What can hang from each mark
q93: q697 q849
q969: q550
q326: q294 q495 q550 q697
q550: q283 q326
q283: q550
q849: q93
q495: q317 q326
q317: q495
q294: q34 q326
q697: q93 q326

Every row comes from one small tree of marks. The marks that hang from a mark follow it in brackets, in the order of their numbers. Every link used is in the known rows. Which tree was each row made from?
Known rows
q550(q283 q326(q294(q34) q697)): [ -3  15 -23  -2   4   1 -13 -30 -25   7 -19   7  -6   5  13  34  17  -5
  -9   8  -7  -2 -14 -17   8  -7  15 -15 -20  -6  -6   6   4  -9 -10  -7
  -6 -12  -3 -32 -22 -42   3   5  -8 -33  42 -36   7  20  -5 -14  51]
q849(q93(q697(q326(q294 q495)))): [-14 -20  18  18   8  10 -10 -11  -7  32 -12  12   3  -7  15 -13   0   1
 -42 -20   1  11   3   2  17  17 -21  35  22 -12  23   9  16  19   2  42
  25   3 -20  -8  35 -22 -23   9   1  11 -30   6  48  10  -3  25 -34]
q294(q326): [ -9 -19  10  -9  19   7   1   0  -2  21 -29  -6  -1  22  -8   0   8   5
  -3   3  -7   7  17  -9  10  -4  -7 -10  -4 -17   5  13   2  -5  11   7
  16   1 -13   0   3 -11 -15  18  18 -28 -25  16   0   8 -11 -20   5]
q283(q550(q326(q495(q317)))): [ 16   1  38  14   1   7   4   2 -15  16 -38  -2  19  -2  10  25   8  16
 -25  24 -34  -6   4   1  19  18  -6 -31 -15  10  10  18  -5 -15  25  -4
   2  13  -3 -31  -4   0 -10   4   2 -40 -11   0  17  23   2 -22  11]
q495(q317 q326(q294)): [-18  -5  11 -12  16  19  -1 -16 -31 -17  -5  -3  14   7   8 -23  -5   8
  -6  12 -19 -10   3  -8  17   1   8 -27  -8  31  39  16  -4 -12  14 -15
  20   5  14 -16 -10 -17 -32  -2 -27 -17   8   9   7 -13 -17 -40  16]
q294(q34 q326(q495 q550(q283))): [ -6   8  15   7  -4 -11 -12  17  -6  31  -7  25   0   1  -8  16 -11 -18
  20  13 -26   1 -33   9   3   8 -18 -22   6 -23  24 -15 -13 -20  27 -11
 -11  13 -20 -24 -15 -31  -7  11  14 -31   5   6  11  44  -7 -12  20]
q969(q550): [-25  -1  10 -12  27   7 -17  10 -13   4 -41   7  -9  23   2  13   0   6
 -26  12 -11   4  13 -17  16   4  -7  -3  -6   4 -17  21 -10 -10  11   8
  -8   3 -14 -19  -4 -10 -23   0  22 -29 -14  -3 -25   0 -15 -29   3]
q697(q93 q326(q550)): [-25  -3  15 -25   6   8  -6  22  20   4 -20   6  -3  13  -9  -6 -16   0
  -5   5   2  16   9 -20  21  -1  -9  -5  15  -9 -14  -4   4  14  31   6
   7   4 -20  -6  16  12 -39   6  16   6 -21  21 -24 -17  13   0  -2]
q326(q294(q34) q495 q550): [ -9   9  -6 -19   0   9 -15  -4 -21   9  -5  23  -4 -26  -8  12 -27 -24
  -5   8 -21  -6 -45   1  29   2 -16 -10   5   4   8 -14 -13  -1   5 -26
  -2   5 -21 -34  -3 -25 -17   2   1 -25  27  11  43  23  -4 -11   5]
q550(q326(q294(q34) q495(q317))): [ 14 -11   4  12   3  17 -12 -17 -24  19 -28   5   5 -20  13  24  -6  -7
  -1   7 -24  -4 -28   0  21   5  -3 -18  -1  10  33   5  -5 -12   7 -25
   6  19   6 -39  -5 -23   3  -2 -10 -25  26  -4  67  28  -2 -21  17]
q317(q495(q326)): [-26  -4  19  -1  21   5  11  11 -18  -1 -15   0  -9  12   1   1  -2  14
 -14  17 -38  -5  17   2  22  -2 -25 -22 -11  23   5  18  -7   1  11   8
  10   5  21  -5 -30   0 -40   1   9 -12 -17  13 -29 -24 -23 -32  11]
q849(q93(q697)): [-30 -12  12   2  25  14   3   6 -15   6 -28  -4  -3  20  17 -15   1   7
 -47   4  11   4  28  -2  10  -1  -7  30   5   5 -11  15  25  22   4  59
  27  13 -19  -3  15   6 -15  -1  15  -7 -50 -18 -10  -6 -11   2 -29]
q697(q93(q849) q326(q294 q495)): [-28 -14   2  25   1  18 -10   4  27  21 -13  12   2  -3   2   1   0  -2
 -16  -3   6  22  -7 -39  21   8 -20   7   7 -18  29  11   9  11  22  14
  20 -11 -18 -13  18   0 -19  10  -6  23 -15  24  34   6  25  19 -22]
q326(q294 q495 q550): [-29   9  11 -21  -4   7 -11   5 -21   3  -9  23  -4 -22   4  12 -21  -5
 -20   8 -21 -10 -27  -4  23  22 -16 -12  -5  10   1  -9 -15  -2  26 -17
   0  -7 -24 -29   6 -14 -25   5   0 -14  12   9  21  11  -7  -9   2]
q326(q294(q34) q550): [  0  12  -8 -40  17  11 -11  -2 -21  -1  -7   5  -4 -14 -10   5 -31 -18
  -8   5  -5  -2 -33  -3  22 -17   9  -7   1   5  -3  -2  -1   3  -2 -15
   1   3 -25 -27   2 -23 -10  -1   5 -22  38  13  20   1 -21 -15  13]
q495(q326): [-28   3  11 -11  22   7   3   3 -21  -8 -16   1   2  18  -4 -10  -2  11
 -17  18 -10  -1  17  -6  19   3  -8 -23 -11  16   4  11  -3   0  13   5
  13   0   0 -11 -28  -5 -36  -1   8 -24 -25  15 -17 -12 -17 -26  20]
q93(q697(q326(q495(q317))) q849): [-14 -47  30  37   8  15  -7  16  -9  25 -31  13  12  10   6 -14   4  10
 -47 -16  -2   2  37 -13  11  14 -18  16  23  -2  41   4   7   5  30  23
  23  15  -1 -13  45   7  -5  -2   0  16 -43  15  26   1   6  14 -25]
q93(q697 q849): [-19 -10   9  15  20  17   4   8  -8  -1 -27 -10  -2  19  -5  -1  11  10
 -61   4  16  -1  34 -20  14  -2  -3  18  10   0   5  18  16  13   6  42
  18  11 -18  -7   6  10   4  -1  15   2 -44  -8  -4 -16  -8  10 -19]
q283(q550): [-14   6  25 -10  16   3   8  -3  -5  -8 -30 -19   7  14  -5   9   6  13
 -33  16  -7   1  14 -10  17  -3  -4 -28 -24   0 -24  25   7   5   2  13
   1   2 -23  -8  -2  -8 -28   0  18 -24 -21   7 -25  -6 -13 -18   0]
q697(q93 q326(q294(q34) q495)): [ -8 -15 -11  -3  10   7 -14 -10  28  22  -4   7   2 -14   5   7 -15 -22
  17 -10 -14  12 -32 -11  26  -5 -17   1  18 -20  19   0  11  10   4 -12
  16   6  -8 -30  13 -26 -24   1  -4   7   5  21  50  21  19   8  -7]
q969(q550(q283 q326)): [-13  24  19   4  22  -3 -15  10 -20  13 -49   5 -11  32  10  45  18  17
 -18  23 -18   4   9 -11  -6  10  -4 -14 -18  -1 -10  22 -16 -12  28   8
 -27  -3 -10 -22 -32 -13 -10   5  18 -40  -9 -31 -26  16  -8 -26  29]
q294(q34 q326(q495)): [  4 -23   1   9  10   5  -8   3   4  33 -17  10  10   0  -4   8   1 -10
  16   5 -22  -1 -11   4  22  -1 -20 -13   9 -20  21   5   0  -5   7 -10
   8  19  -6 -23 -10 -24 -15  13  20 -18 -15  19  42  39  -2 -17   0]
q849(q93(q697(q326))): [-19 -24  15   4  16  13  -5  11  -5  21 -30  -2  -4  21  12 -25   3   8
 -44 -10  16  13  34 -10   8  -1  -7  26  17 -12  -4  10  27  24   4  60
  26  15 -19  -2  29  -1 -30   6  15  10 -57   8   2 -10 -12  10 -26]
q294(q34 q326(q495(q317))): [  7 -45  18  15   8  10 -11   4 -10  31 -25   8  22   2   4  -2 -10  -8
  23   3 -28   1  -9   7  20   0 -13 -12   7 -10  41   3   2 -19  19 -18
  10  33   5 -22   7 -22   8   4   3 -23  -3  17  48  34  -5 -28  -6]
q969(q550(q283)): [-40   7  16  -1  20  -7 -10   4 -15  -2 -41   6  -9  31   7  29   8  15
 -26  18 -20   9  15 -17  -4   5  -7 -16 -19   6 -12  22 -13  -9  25  13
 -26  -1 -16 -22 -14 -17 -29   2  22 -36 -19 -16 -45   8 -16 -28  18]
q550(q326): [ -5  -1  11  -2  19   4  -1  -1 -12  10 -39  -4  -8   9   4  21  10  14
 -22  21  -3   6  22 -17  13   0  -2 -14 -12   5 -14  12   4   3  18  14
  -1   0 -10 -14 -17   3 -15   6  13 -24 -22  -5  -4  -2 -10 -17  24]
q283(q550(q326(q495 q697(q93)))): [-13  19  16  10 -18   1  -2  -4  16  11 -25  18   6   4  18  34  11  12
 -17  36 -14  -2   6 -12  26  15  -7 -14 -20   5 -23  15  -3  -1   9   3
   4 -10  -8 -26 -22   2 -13  13  -1 -18  -7 -28  -7  24  20   9  10]

Write each row's tree
[-28 -20   6 -11   5  14   0   0 -40 -10 -17  16  14  17  15 -19   8  20
  -9  14 -20 -15  37 -14  25   8   3 -26 -12  26  15   9  -8 -18  16  -7
  22  -1  27 -12  -9  -7 -30   0 -20 -21   1  -1 -33 -16 -14 -41  18]	q495(q317 q326(q697))
[ -4  -5  15  -6  11  16 -16  24  -3  14 -20  14  -3  18  -9 -18  -5  -2
 -50 -12  15   9  24 -12  15  -2  -5  19  18 -11  11   0   9  11  18  36
   4   9 -31   4  25  11  -4   2  17  12 -27  21   0 -23  -1  22 -19]	q93(q697(q326(q550)) q849)
[  1   6 -12 -43   8  11 -22  10  20   7  -9  15   1 -10  -7 -10 -36 -23
   9  -6   5  10 -35 -22  25 -18   2   2  18 -20  10 -11   2   5   6 -11
   6   5 -29 -22   7 -16 -23   2  -3   8  29  22  19   0  16   8   4]	q697(q93 q326(q294(q34) q550))
[ -2   8   9 -12   8  20 -23   6  -6  11 -15  11  -3   2 -10 -22 -11  -9
 -48 -25  16   5   5 -16  16  -2   4  22  18  -7  26  -5   7   9  11  22
   7  -3 -36   1  26  -8 -10   1  -2  11   0  13  18 -17 -10  26 -12]	q93(q697(q326(q294 q550)) q849)
[-18  -2 -32  -1   4  34  -8 -10   5 -10  -8   7  -2  -1   8   2   7 -15
 -18  20  19   3   5 -36  32 -12   8  11   4  -4  -4   7  18  11 -18   9
  19 -13  -8 -21  -2 -14   8   0 -18  -1  33 -11   4  -4  17  11   3]	q326(q294(q34) q697(q93(q849)))
[ -5  10 -15 -18   3  15  -9 -20 -18   6 -19  10  -5  -1  16  21  17  13
 -21  10  -1  -6  12 -21  23   1  10 -12 -22   6 -17  12   0   2  -5   0
  14 -19  -7 -15  -5 -23  -8  12 -16 -17  25 -20   0  -1 -10 -13  35]	q550(q326(q294 q697))
[-27 -38  13  12 -15  11  -7   2  14  11 -18  24  18  10  15   3  12  15
  24  17 -20  -5  20 -11  19  18 -15  -2   2  -7  15   3  -7 -14  31 -11
  26   2  19 -21  13  -3  -7  17 -17 -13  -8 -10  -2  22  11 -17  -1]	q294(q326(q495(q317) q697(q93)))
[-13 -10 -14 -21   5  15 -16 -27 -40 -17   1  15  16  -2  15 -18  -4  -7
   9   9 -14 -13   2 -11  31  -8  15 -17   0  22  35   7  -3 -17 -13 -21
  21   6  26 -28 -12 -38 -12  -5 -37 -19  51  -6   8   1 -22 -34  26]	q495(q317 q326(q294(q34) q697))
[-51  16   5   7 -15  18   3  20   1 -17 -13  23 -10  16   7  10  10   6
 -26  40  11   6  25 -36   1  10   6  -7  -1   9 -22  -5  -4   4  28  19
   0 -20 -15 -11  -7  13  -2   1  -3  -2   2 -20 -59  -9  20  11   9]	q326(q550(q283) q697(q93(q849)))
[-17  13  19 -36   7  19 -13  -2 -39 -20  -1  19  12  -5  -4 -21 -24   3
  -5  12 -15 -15 -16  -9  19   5  14 -21  -4  30  45  -6 -17 -19  25 -23
  17   4  -3 -22  -8 -16 -32   2 -26 -13  27  11   0 -15 -20 -40  20]	q495(q317 q326(q294 q550))
[  0  12  11 -34  11  12 -14  -9 -39 -20   1  14  12  -9  -1 -23 -36 -17
   1  10 -18 -11 -28  -4  26 -10  16 -20   9  25  49  -1 -14 -13   7 -27
   9  21   4 -25 -15 -21 -18 -11 -20 -26  51  14  18  -8 -10 -34  20]	q495(q317 q326(q294(q34) q550))
[-24 -22   5  11  22  23   0  20  28  11 -23  -9  -4  17  -1 -12   7   9
 -18   5  15  14  30 -39  15  -4  -3   3   5 -17  -2  11  12  15  18  28
  16   0 -16  -3  18  21 -15   4  12  18 -35  30 -10 -15  22   9 -13]	q697(q93(q849) q326)
[  7 -14 -12   4  20  15 -17  -6   3  16 -11  -4   1   3  -6 -18  -4 -17
 -37 -25  17   2   3 -20  16 -20   5  23  25 -22  33  16  28  17 -18  29
  10   8 -25 -14  24 -26   1  -6   4  14   5  10  46  -5  -2  24 -13]	q93(q697(q326(q294(q34))) q849)
[-50 -34   5  31 -17  27   1  14  -1  -3 -16  25  14   6  21   7  14  19
 -25  25  -8   0  33 -38  19  23  -9   0   2   7   3   1  -4  -1  30  10
  27   0  14 -21  18  23   3   2 -16   3 -14  -7 -10   1  22  -8 -17]	q326(q495(q317) q697(q93(q849)))
[ 12  19  28   8   2  -5   2  -6  -7  25 -38   2   7   4   7  33   2  16
 -28  26 -25  -6   1  -4  16  18 -13 -27 -24   3  -5  23  -1  -3  13   4
  -9  -4 -20 -25 -25  -2 -14   9  15 -33 -21  -1  18  24  -1  -8  15]	q283(q550(q326(q495)))
[  6 -15 -11 -20  22   3 -16 -15   0  18 -15  -3   0   4  -5  -9 -13 -19
 -20 -32   5   8  -4   2  19 -17  -7  19  25 -15  22  10  17  12 -12   3
   9  17 -17 -12  17 -39 -21  -5   6   5   6   6  41   3 -14   8  -3]	q93(q697(q326(q294(q34))))
[-11   6 -18 -26 -20  10 -26  -7 -24   4   5  39   1 -28   5  12 -15 -19
   0   3 -14  -8 -32  -2  35   5 -12 -11   3   6  -8 -17 -13  -5  -5 -31
   5  -8 -19 -36   6 -36  -4   7 -18 -21  51   1  21  24  -2  -3  17]	q326(q294(q34) q495 q550 q697)
[ -3  23   5 -13  -3  13   3  -6  13  -1 -34   3   5  15  14  26  17  19
 -15  26   0   4  23 -19  21  -1   5 -12 -16   5 -32  25   6   1  -2  15
   5 -16  -7 -16 -19   3 -11  11   0 -22  -3 -27 -31  -3  14   2  23]	q283(q550(q326(q697(q93))))
[-11  12  -3 -12   9  -1 -26   4 -19  14 -43  27  -9  16  17  30  24  19
 -24  21  -5   4  28 -15  20   4   4  -7 -15   8 -30  16 -14  -9   5   5
 -10 -15 -10 -22 -17 -13 -16   9   2 -35   7 -25 -28   0 -13 -23  28]	q969(q550(q326(q697)))
[ -5  -4  31  17  11  -4 -16  15 -24  23 -51  22   3   7  19  29   7  16
 -12  21 -37  -1   6 -11  11  26 -15 -13  -6  15  14  12 -23 -20  33  -6
  -6  17   3 -38  -6  -2  -9   7   7 -38  -5 -11  15  19  -7 -30  12]	q969(q550(q326(q495(q317))))
[-18 -48  15  12 -13  15 -10   1 -16  20 -18  27  15   9  16  -3  14  14
   7   7 -27  -8  21  -7  22  23  -7  -6  -6  -1  14  -1  -9 -19  27 -12
  19   4  17 -14  20 -21  -8  16 -13 -26  -5   9   2  22 -12 -27   6]	q294(q326(q495(q317) q697))
[ -4  -6   2 -17  22  17  -4 -16 -38 -16  -5  -6  16   0   2 -18 -16  -9
   6   9 -22  -7 -14  -8  24 -16  12 -18  -2  24  52   9   0 -11  -3 -24
  16  16  16 -26 -12 -27 -17 -10 -20 -23  33  11  25  -2 -13 -35  18]	q495(q317 q326(q294(q34)))
[ 13  19 -12  -1  18  -3 -30  -6 -14  34 -32  25  -2 -10  11  36  -4 -12
  -7   8 -25  -2 -38  -1  27  10 -12  -5  -2   4  18  13 -11 -12   0  -9
 -11   7 -10 -49 -22 -33  -1   2   6 -33  34 -12  60  35  -6 -11  21]	q969(q550(q326(q294(q34) q495)))
[ -7  -9  20 -29  12  -3 -16  20  -4  11 -20   6  -5  12 -13 -11 -18   2
 -33 -21   3   5  20   3  10   3  -3   7  22  -9   5  -2   5  10  22  16
   3  14 -30  -2  25  -7 -31   5  14   5 -30  17  -8 -11 -15   9 -10]	q93(q697(q326(q550)))
[-22 -16  21  29 -15   4  -3  -3 -24  14 -39  23   5  10  33  36  30  23
 -15  25 -36  -7  21  -7  -1  30  -4 -27 -23  13   1  -2 -15 -14  37  -9
  -6  -4  14 -30  -1 -12  -2   9 -12 -34 -11 -28  -7  27   1 -25  32]	q550(q283 q326(q495(q317) q697))
[-26  -1  24 -10   2  -5 -10  20  -6   7 -20   6 -14  21  -9   6  -3   5
 -16  -3  -9  13   3  -6  -2   3   0 -24 -10 -13  -9  -4  -7  -1  37   9
 -18  -1 -23  -8  12 -10 -36   4  11 -11 -13  23 -34   4 -10 -15  17]	q697(q326(q550(q283)))
[-40 -11  -9  12   0  22   6   8   9 -10 -16  10  -1  19   7   5  20  10
 -28  24  23   7  39 -44  17  -2   0   4  -5   3 -25   5  11  14   8  26
  22 -17  -5  -9   1  22  -6   8  -3   2 -16 -13 -35 -22  21   6  -5]	q326(q697(q93(q849)))
[-42  24  17  -1  -7   0  -8  -3 -18   0 -11  18 -14 -13   1  27  -6  -4
 -22  11 -30  -5 -31  -6   3  23 -13 -23 -17   7   5  -9 -15  -7  37 -16
 -14 -13 -28 -34   2 -24 -22   6  -3 -24   9  -3   2  24  -7 -14  15]	q326(q294 q495 q550(q283))
[-40  15  -8 -26  -2  12  -9 -17  -7 -20   5  21   4   7   8 -13   3   2
   1  17   0   0   4 -29  29   0   5 -12  -6  15   9  11   2  -3   4 -10
  24 -20   9 -20 -23 -17 -25   2 -32  -6  13 -14 -20 -16   2  -6  15]	q495(q326(q294 q697(q93)))
[-31   3   7 -14 -23   5 -17  17  18  25  -2  45   2  -3   1   4  -2   4
  20  18 -10   3  -1 -12  25  23 -19  -7   9 -17  -2 -18 -18 -12  30 -11
  19 -12 -10 -12  -4  -5  -6  19  -9  -8  -1  -2  -7  20  16   5   6]	q294(q326(q495 q550 q697(q93)))
[ -6 -10 -14 -23  22  14 -10  -9  25   7 -15  -6   2  -1  -2  -2 -14 -14
  10 -11   0  15 -18 -16  25 -18   1   1  15 -21   6  11  18  12  -6  -4
  14   0 -10 -22  10 -22 -27  -2  -2   6  12  18  27   3  13   3   4]	q697(q93 q326(q294(q34)))
